Known rows, with every way that one mark hangs from another
(lilis buda): [-1.34 -6.67  1.12 -2.95  2.73  1.54  0.39 -1.12 -2.08 -0.68  1.36  2.13
  0.70 -0.17  1.38 -4.43  1.18 -0.65  2.57  0.79  0.55 -0.30 -1.16 -1.84
 -1.06  0.13]
(gidi (lonam (buda lilis) vated)): [-4.96 -0.17 -1.48 -0.39 -4.72 -2.68  8.13 -3.47  0.09  3.55  0.70  0.13
  1.44  4.61  1.14 -0.24 -4.26 -0.09 -3.94 -1.56  0.41  0.68 -1.42  1.36
 -1.87 -1.86]
(mavakob (lilis buda (vated (lonam fusaz)))): [ 3.76 -3.55  1.32 -1.14  3.58 -2.66 -3.35  0.00 -1.87 -1.17 -1.11 -0.83
 -3.58 -4.93 -2.79  1.70  3.52  1.82  3.52  0.73 -3.20 -5.43 -1.75  1.25
 -0.57  0.72]
(buda (lilis mavakob vated) (lonam fusaz)): [-1.67  7.84 -2.03  1.90 -2.11 -2.77 -2.48  3.20  2.40 -1.37 -0.04  0.53
 -0.95 -0.08  2.26  1.17 -0.22 -1.42  2.02  0.89 -1.47  3.23 -0.29 -0.90
  1.42  1.99]
(fusaz (lonam vated)): [ 0.70 -2.30  0.00 -0.02  0.03  2.35  0.55 -0.67 -3.22  2.50  2.74  1.47
 -0.97  0.62 -1.58  1.06 -1.08  1.21  4.18 -2.95  1.92 -0.26  0.51 -1.59
 -0.37 -1.51]
(vated (lilis mavakob) (lonam buda fusaz)): [ 2.61  0.74  2.47  1.88  0.95  0.13 -4.63 -1.87  2.29  0.14 -1.13 -5.04
  1.23 -2.82 -1.87  2.04 -0.97  3.43 -3.83  0.22  1.35 -1.06  1.67  3.31
  1.99 -0.81]
(buda lilis (lonam fusaz vated)): [-1.58  4.42  0.78  1.45 -1.12  1.88  4.31  0.01  0.59 -1.83  0.99 -0.79
  0.43  1.26 -0.12 -0.83 -0.37 -2.17  0.83  0.24 -2.14  2.04 -1.74 -1.21
  0.28  0.30]
(vated (lilis buda) lonam): [ 1.48 -3.56  4.77 -0.61  6.20  4.51 -0.97 -0.34 -2.20 -3.16  0.15  0.25
 -0.37 -1.69 -4.71  1.40  0.41 -0.40 -0.87 -1.93 -1.46 -1.20  0.86 -0.61
 -0.91 -3.28]
(gidi lonam): [-5.15 -4.85 -1.57  1.07  0.42 -0.04  1.17 -0.77 -2.12  1.94 -0.06  0.51
  2.82  1.72  1.46 -5.18 -0.68 -1.07  3.28 -1.19  2.39  1.85 -0.14 -0.39
 -2.14  0.33]
(lilis buda mavakob (vated (lonam fusaz))): [ 1.43 -0.95  0.09 -1.82  2.24 -2.19 -4.99  0.84 -0.23 -1.51  1.75  0.12
 -3.65 -3.98 -0.93  3.18  1.44  2.03  2.36  1.73 -1.30 -3.62 -1.00  1.17
  0.61 -0.39]
(fusaz (lonam (vated lilis))): [ 3.17 -0.60  1.56  0.67  1.84  4.82  0.70  0.87 -2.54  0.92 -0.40  1.75
  0.50  2.38 -3.00  3.79 -0.82 -0.17  0.25 -4.73  2.15  0.68  3.44 -0.75
 -0.33 -2.97]
(fusaz lonam): [-0.24 -3.32  1.10  0.77  0.99  1.42 -2.85 -1.12 -2.83  2.21  1.71  0.32
  0.11 -0.92 -0.69 -1.48 -0.30  1.44  6.55 -2.32  2.26  0.80  0.70 -1.42
  0.09 -0.43]
(buda lilis): [-3.20 -0.17  0.17 -0.67  0.65 -0.38  1.41 -0.85 -0.20  0.06  1.51  1.34
  2.23  2.83  2.13 -2.62 -1.76 -1.24  2.84 -2.37  0.75  3.87 -0.70 -1.87
 -0.76 -0.41]
(vated (lilis buda mavakob) (lonam fusaz)): [ 2.33 -0.77  4.72 -0.34  5.64  3.60 -4.46  1.16  0.76 -3.29  0.26 -2.18
  0.15 -2.63 -2.28  2.21  1.87  1.02 -2.18  0.59  0.33 -2.21  2.04  1.82
 -0.05 -0.46]
(lonam fusaz (vated (lilis buda))): [ 3.64 -3.58  2.19 -3.07  3.27  4.66  3.06  0.70 -0.70 -2.93 -1.79  1.62
  2.01  2.11 -0.39  0.03  2.72 -1.78 -2.47 -0.04  0.14 -2.11  1.61  1.37
 -0.22 -1.17]
(gidi (lonam (buda lilis) fusaz vated)): [-3.57 -0.10 -0.70 -0.68 -4.91 -2.75  7.16 -3.97  0.94  2.75 -0.41 -1.42
  2.38  3.51  1.64 -1.24 -2.09  0.79 -2.81  0.13  0.18 -1.15 -1.37  4.14
 -0.46 -0.63]
(lilis (buda lonam)): [-2.13 -3.10  2.13 -0.02  2.23  3.04  0.66 -0.19 -1.99 -2.48  1.29  0.71
 -0.68 -2.25 -0.63 -4.66  1.58 -2.34  1.71  2.16 -1.77  0.38 -1.74 -3.55
 -1.03  1.20]
(buda (lonam fusaz)): [-0.98 -0.69  0.54  2.48  0.70  1.69 -1.42 -0.43 -0.24 -1.96 -0.02 -2.17
  1.45 -2.59  0.36 -5.75  1.84 -1.13  4.69  2.02 -0.25  1.82 -1.38 -1.11
  1.32  2.15]
(gidi (lonam (buda lilis) fusaz)): [-4.36 -0.73  0.62  0.60 -3.88 -3.23  3.83 -4.27  1.12  2.12 -1.15 -2.74
  3.56  1.71  2.34 -3.92 -1.59  0.93 -0.27  0.60  0.47 -0.47 -1.25  4.81
 -0.17  0.55]
(lilis (buda lonam) mavakob vated): [-1.31  1.06 -2.04 -0.41 -0.17 -0.72 -2.81  3.20 -0.43 -1.21  0.86  3.00
 -3.44 -1.99  0.67  0.02  1.06 -1.80  0.79  2.37 -1.40  0.64 -0.40 -3.89
 -0.46  1.60]
(mavakob (lilis (buda (lonam fusaz)) vated)): [ 2.43 -1.10  0.10  0.23  0.94 -1.89 -1.69  1.93 -1.17 -1.84 -3.19  0.26
 -2.17 -3.74 -0.55 -2.02  5.01 -1.13  2.81  2.94 -3.52 -3.07 -1.44 -1.02
 -0.34  3.73]
(lonam fusaz (vated (lilis mavakob))): [ 2.75  1.13 -0.71 -0.17  1.56  2.94 -1.14  2.32  1.84 -0.23 -1.18  0.08
  2.86  3.45  1.64  1.44  0.69 -0.54 -3.10 -1.05  3.48  1.50  3.15  0.63
  0.15  0.28]

Rows
[-5.26  3.07 -4.22  0.06 -5.86 -7.10  1.38 -0.38  1.76  4.18 -0.34  1.51
 -0.17  3.20  2.88  1.53 -4.24  0.67 -2.76 -0.80  1.05  1.37  0.12  1.87
 -0.92 -0.43]  (gidi (lonam (buda (lilis mavakob vated))))
[-2.17 -4.17 -1.92 -0.14 -3.99 -1.72  4.67 -3.98 -0.37  3.56 -0.79 -1.95
  1.89  1.16  1.41 -3.35 -0.90  1.47 -1.35  1.23  1.71 -2.07 -1.11  3.92
 -0.38 -0.06]  (gidi (lonam buda fusaz vated))
[-1.39  2.99  2.27  0.74 -1.69 -3.22 -2.01 -3.56  3.20  0.95  2.63 -5.14
 -0.28 -2.22  0.28  1.22 -2.63  3.95 -1.24  0.72  0.04 -0.60 -1.42  2.82
  1.22 -0.20]  (vated (lonam (buda (lilis mavakob)) fusaz))
[-0.29  4.75 -1.63 -0.15 -5.07 -5.79 -2.41 -0.55  1.10  4.11  1.46  0.79
 -2.53  0.39  0.71  5.27 -3.77  3.27  0.61 -1.91  0.69  0.13  0.91  0.85
  1.16 -1.00]  (fusaz (lonam (buda (lilis mavakob vated))))
[ 1.84 -5.05 -1.76 -2.71  1.90 -3.14 -1.19  1.60 -2.16  0.72 -1.83  3.46
 -1.75 -0.52  0.57 -0.88  3.12 -0.56  2.12 -0.12 -1.14 -2.23 -0.85 -1.76
 -1.94  1.67]  (mavakob (lilis buda vated))
[ 1.99 -3.24  0.74 -1.93  2.84 -1.30 -2.64 -1.03 -2.16 -2.45  0.77  0.66
 -3.27 -4.49 -2.28  1.62  1.51  1.35  4.90  0.87 -3.14 -4.24 -2.13  1.76
  1.32 -1.86]  (lilis buda (vated (lonam fusaz)))
[ 0.06  2.35 -0.83 -0.62 -4.39 -4.96  0.32 -2.32 -0.85  3.08  0.42  1.38
 -2.23 -0.26 -0.92  3.28 -3.53  2.36  2.63 -2.86 -1.17 -0.49 -0.17  1.48
  1.60 -2.51]  (fusaz (lonam (buda (lilis vated))))
[-2.81  5.06 -2.14  1.56 -1.54 -1.92  0.96  1.81 -0.36 -1.12 -0.26  2.71
 -1.51  0.62 -0.20  0.26 -1.75 -2.68  2.90 -1.48 -3.23  4.10 -1.35 -3.02
  0.40 -0.72]  (buda (lilis vated) lonam)
[ 0.60 -2.46  1.34  0.04  1.38  2.32  2.96  0.96 -2.30 -0.32 -0.15  0.27
 -2.35 -0.72 -1.57 -1.98  2.77 -2.04 -1.98  1.62 -1.95 -1.71 -1.58 -4.57
 -3.39  2.64]  (mavakob (lilis (buda (lonam vated))))
[-1.89  4.91 -1.68  0.40  0.17 -3.51 -3.12  1.38  0.84  0.65  2.75  1.47
 -3.18 -0.14 -0.73  5.67 -3.32  0.97  1.36 -3.05 -1.01  2.14 -0.63 -1.17
 -0.16 -2.06]  (buda (lilis mavakob (vated lonam)))
[ 0.24  1.37 -2.28 -1.80 -4.04 -6.30  1.52 -2.62  1.70  1.12 -1.72  0.46
  0.68  0.24  2.20 -0.37 -1.48  1.40  1.51  0.08 -1.51  0.09 -1.53  3.46
  2.65 -0.54]  (lonam (buda (lilis vated)) fusaz)
[ 0.49 -2.17  1.77 -1.95  3.99  3.33 -2.32  2.52  0.51 -1.34 -0.36  1.92
  1.88  2.00  1.03 -0.24  1.33 -1.43 -3.42 -0.40  2.43  1.07  3.09 -1.35
 -1.44  0.64]  (vated (lilis buda mavakob))
[-2.24  0.29  2.32  0.59 -0.85 -2.35  1.51 -4.88  0.39  1.34  2.46 -2.77
 -0.81 -1.76 -2.16  0.49 -4.33  2.67 -0.19 -1.68 -1.61  0.56 -2.67  0.49
  0.17 -2.96]  (vated (lonam (buda lilis)))
[ 0.18  0.30 -3.08  0.51 -2.25 -5.25 -4.30 -1.39  0.50  3.09  1.52 -0.89
 -3.47 -3.32 -1.11  3.07 -3.28  3.77 -0.05 -0.21  0.15 -0.55 -1.29  0.23
  1.02 -1.60]  (lilis mavakob (vated (lonam buda)))
[ 2.09 -2.14  2.34  0.06  1.82  2.32  2.14  0.68 -1.39 -1.43 -1.04 -1.49
 -1.39 -1.62 -0.95 -2.41  4.67 -1.40 -0.48  3.24 -2.16 -3.41 -1.67 -2.00
 -1.95  3.55]  (mavakob (lilis (buda (lonam fusaz vated))))
[ 2.27  1.99  0.99  2.41  1.43  5.10  1.90  1.67 -0.02 -2.57 -2.70 -0.80
  1.69  0.62 -2.17 -0.30  1.28 -2.58 -1.67 -0.47 -0.72  1.69  1.39 -0.74
  0.96 -0.29]  (buda (lonam fusaz (vated lilis)))
[ 3.98 -2.07 -1.01  1.17 -1.20 -6.09 -3.39 -3.09 -0.20  2.47 -2.37 -3.77
 -2.22 -5.15 -2.51  1.31  0.93  4.43  1.92  0.49 -1.93 -4.15 -2.33  2.57
  1.55  0.74]  (mavakob (lilis (vated (lonam buda fusaz))))
[ 1.29  1.71  3.55  1.04  3.12  4.91 -2.88  2.92  1.21 -4.38 -1.33 -1.01
  1.47 -1.15 -0.15 -1.20  3.32 -2.19 -2.71  2.68 -0.15 -0.07  2.40 -0.33
  0.33  2.38]  (vated (lilis (buda (lonam fusaz)) mavakob))
[ 1.50 -3.94 -1.65 -1.49 -3.02 -1.30  2.87 -4.14  0.52  2.20  0.04 -1.56
  1.34  0.19  1.63 -3.01 -0.52  1.93 -0.32  1.57  1.23 -1.62 -1.58  1.98
  1.31  0.02]  (lonam buda fusaz vated)
[ 0.75 -0.96 -0.48 -0.64  0.61 -0.21 -0.82  1.18 -1.45 -3.18 -1.24  1.55
 -2.04 -3.32 -0.28 -2.53  3.11 -1.71  4.16  3.07 -3.64 -1.86 -1.81 -0.32
  1.44  1.42]  (lilis (buda (lonam fusaz)) vated)
[-0.10  0.14 -0.51  1.55 -0.25  2.57  1.82 -0.21 -0.71 -1.07  0.53 -0.95
  0.32 -0.93 -0.29 -2.98  1.10 -1.40  2.50  1.48 -0.70  0.87 -1.57 -1.63
  0.62  1.12]  (buda (lonam fusaz vated))
[-1.27  5.19 -1.19  1.56 -1.36 -2.01  0.26  1.24  0.56 -2.13 -1.32  0.96
 -0.48 -0.59  0.56 -0.33  0.30 -1.99  3.98  0.02 -3.34  2.31 -1.52 -0.26
  1.80  0.48]  (buda (lilis vated) (lonam fusaz))
[ 3.05 -1.03  1.49 -2.84  2.71  4.15  0.25  2.48  1.23 -1.90 -0.80  1.19
  1.63  2.57  1.09  1.79  2.25 -1.08 -4.74  0.76  2.02 -1.41  2.86  0.94
 -0.77  0.37]  (lonam fusaz (vated (lilis buda mavakob)))
[-1.92 -2.10 -1.31  0.89  1.08  3.40  4.40  1.28 -1.76  1.05 -2.13  2.15
  3.11  5.13 -0.82  0.60 -1.23 -2.54 -3.09 -3.55  2.06  1.86  2.49  0.32
 -2.25 -2.25]  (gidi (lonam (vated lilis)))
[-2.24  6.79  0.17  1.61 -1.81  0.85  1.62  1.75  2.42 -0.85  2.04 -1.08
  0.16  1.57  1.75  0.75 -0.55 -1.32 -1.22  0.89  0.07  2.73 -0.46 -1.74
 -0.10  1.75]  (buda (lilis mavakob) (lonam fusaz vated))
[-1.69  3.35 -4.05 -1.66 -4.71 -6.79 -0.66 -0.25  2.62  3.20  0.39  1.83
 -0.73  2.04  3.29  2.09 -3.83  1.39 -1.75 -0.69  0.52  2.47 -0.47  0.14
  0.68 -0.19]  (lonam (buda (lilis mavakob vated)))
[ 1.75  4.37  0.18  2.73  0.67  4.31 -0.88  3.36  1.75 -1.67 -1.51 -0.97
  1.69  1.24 -0.10  1.25  1.11 -1.98 -3.53  0.44  1.34  2.16  2.69 -0.95
  0.52  1.11]  (buda (lonam fusaz (vated (lilis mavakob))))
[ 1.09  0.43  1.74  1.91  0.87  0.51 -3.62 -1.38  1.52  1.17  0.05 -3.25
  0.51 -1.63 -2.63  2.61 -3.12  2.77 -4.85 -1.41  1.68  0.78  1.79  0.75
  0.37 -1.86]  (vated (lilis mavakob) (lonam buda))
[ 0.01  0.42  0.90 -0.57  0.54  2.61  0.31  1.55  0.49 -1.97  2.01 -0.38
 -1.64 -1.00  1.07 -1.18  2.47 -1.27 -1.54  3.95 -0.32 -1.28 -0.71 -1.88
 -0.61  2.68]  (lilis (buda (lonam fusaz vated)) mavakob)
[-0.14  3.67 -2.98 -1.50 -4.93 -6.94 -1.34 -0.80  3.54  1.98 -0.36 -0.06
  0.15  0.80  3.73  1.24 -1.87  2.12 -0.62  0.84  0.45  0.33 -0.63  3.03
  2.09  0.80]  (lonam (buda (lilis mavakob vated)) fusaz)
[-0.63 -2.89  2.83  0.05  2.12  2.77 -0.21 -0.79 -1.34 -3.43  0.40 -1.06
  0.28 -3.26 -0.06 -5.53  3.43 -1.48  3.17  3.66 -1.96 -1.27 -1.65 -1.00
  0.43  2.41]  (lilis (buda (lonam fusaz)))
[ 0.29 -2.02  1.65 -1.02  0.95  3.64  3.00 -0.23 -1.40 -2.80  0.87  0.09
 -1.27 -1.66 -0.69 -2.82  2.84 -1.80  0.62  3.20 -2.28 -1.93 -1.84 -1.48
 -0.24  0.85]  (lilis (buda (lonam fusaz vated)))
[-0.47 -2.27 -3.11 -3.40  0.54 -2.33 -3.23  2.40 -0.27  0.55  0.99  4.41
 -1.83  0.01  2.83  0.60  0.66 -0.38  1.31  0.93  0.54 -0.24  0.20 -1.61
 -0.79  0.66]  (lilis buda mavakob vated)
[ 3.32  0.55 -0.79 -0.47 -1.97  0.57  0.16 -0.31  2.94  1.59 -1.89 -1.74
  2.62  2.09  1.71  1.42 -0.73  1.44 -6.44  0.47  3.10 -0.23  2.49  2.59
  1.19  0.15]  (lonam buda fusaz (vated (lilis mavakob)))
[ 1.19 -2.93 -0.15 -0.36 -3.38 -0.31  1.91 -3.65 -1.81  4.38  1.77 -0.25
 -1.66 -0.49 -1.66  0.95 -2.43  3.01  1.15 -1.51  1.67 -1.85 -0.39  0.00
  0.59 -1.67]  (fusaz (lonam buda vated))
[-0.79  0.65 -1.23  1.08  0.34  2.48  0.97  2.55  1.12  0.95 -1.94 -0.20
  3.53  4.71  1.43  1.34  0.45 -1.19 -4.12 -1.33  3.67  0.61  3.59  2.79
 -1.45  0.23]  (gidi (lonam fusaz (vated (lilis mavakob))))
[ 1.66 -0.67  4.35  0.80  3.83  5.28 -0.09  1.21 -0.61 -5.14 -2.53 -0.78
  1.69 -1.57 -1.62 -2.94  3.47 -2.90 -0.87  1.94 -1.78 -0.43  1.34  0.26
  0.57  1.06]  (vated (lilis (buda (lonam fusaz))))
[-0.47  0.82 -2.83  0.71  1.15 -2.73 -5.73  1.58 -0.35  1.47  2.00  1.06
 -3.33 -2.56 -0.88  3.41 -1.90  1.79  3.41 -1.74  0.26  1.05 -0.53 -1.66
  0.14 -1.33]  (lilis mavakob (vated lonam))
[ 1.20  0.75 -1.52 -0.36  1.40  2.93 -0.15  3.08  0.95  0.82 -0.41  2.21
  1.96  4.27  0.88  2.22 -1.03 -1.26 -4.34 -2.45  3.55  3.09  3.20 -1.94
 -1.25 -0.68]  (lonam (vated (lilis mavakob)))
[-1.44  1.90  0.12 -0.83 -3.39 -3.50 -0.74 -2.55  3.80  1.92  0.60 -2.84
  2.34  0.81  4.22 -1.67 -1.60  2.32 -1.32  1.52  2.11  1.17 -0.27  2.49
  1.14  1.76]  (lonam (buda (lilis mavakob)) fusaz)
[ 2.42  2.07  0.85  0.93  1.14  4.02 -2.25  2.72 -0.58  1.76  0.61  1.24
  0.26  2.75 -1.64  5.44 -0.94  0.56 -2.02 -4.04  3.91  1.26  4.58 -1.01
 -0.76 -1.43]  (fusaz (lonam (vated (lilis mavakob))))
[-1.51  0.15  0.13 -0.77  0.43  2.81  1.32  2.05 -0.36 -0.70  3.24  1.71
 -2.55 -0.08  0.24 -0.49  0.67 -1.90 -2.63  2.46 -0.37  0.51 -0.61 -4.70
 -2.22  1.34]  (lilis (buda (lonam vated)) mavakob)
[ 3.12 -1.42  0.10 -0.50  2.13  3.51  1.63  0.71  0.02 -1.13 -2.54  0.73
  3.32  2.99 -0.18  0.03  0.99 -1.12 -1.04 -1.93  1.50  0.77  1.89  1.10
  0.81 -1.22]  (lonam fusaz (vated lilis))
[-2.51 -3.78 -2.03  0.23 -0.82  0.45  3.65 -0.86 -1.36  1.65 -0.25 -0.07
  2.32  2.45  1.60 -2.79  0.49 -0.67  1.89 -0.09  2.02 -0.89 -0.67  1.91
 -1.38  0.05]  (gidi (lonam fusaz vated))
[ 0.01  2.83 -0.22  0.33  0.83 -3.40 -1.20 -0.73 -0.08 -1.35  0.68  0.04
 -1.72 -1.72 -1.74  3.11 -1.08  1.14  5.04 -2.22 -3.04 -0.19 -2.04  1.80
  1.52 -2.64]  (buda (lilis (vated (lonam fusaz))))
[ 0.76  1.85  0.21  2.39  1.27  5.13  2.56  2.06 -1.01 -1.55 -1.43  1.38
  1.08  2.14 -2.61  0.38 -0.67 -3.40 -2.78 -1.94 -0.47  3.36  1.53 -3.13
 -0.42 -1.27]  (buda (lonam (vated lilis)))
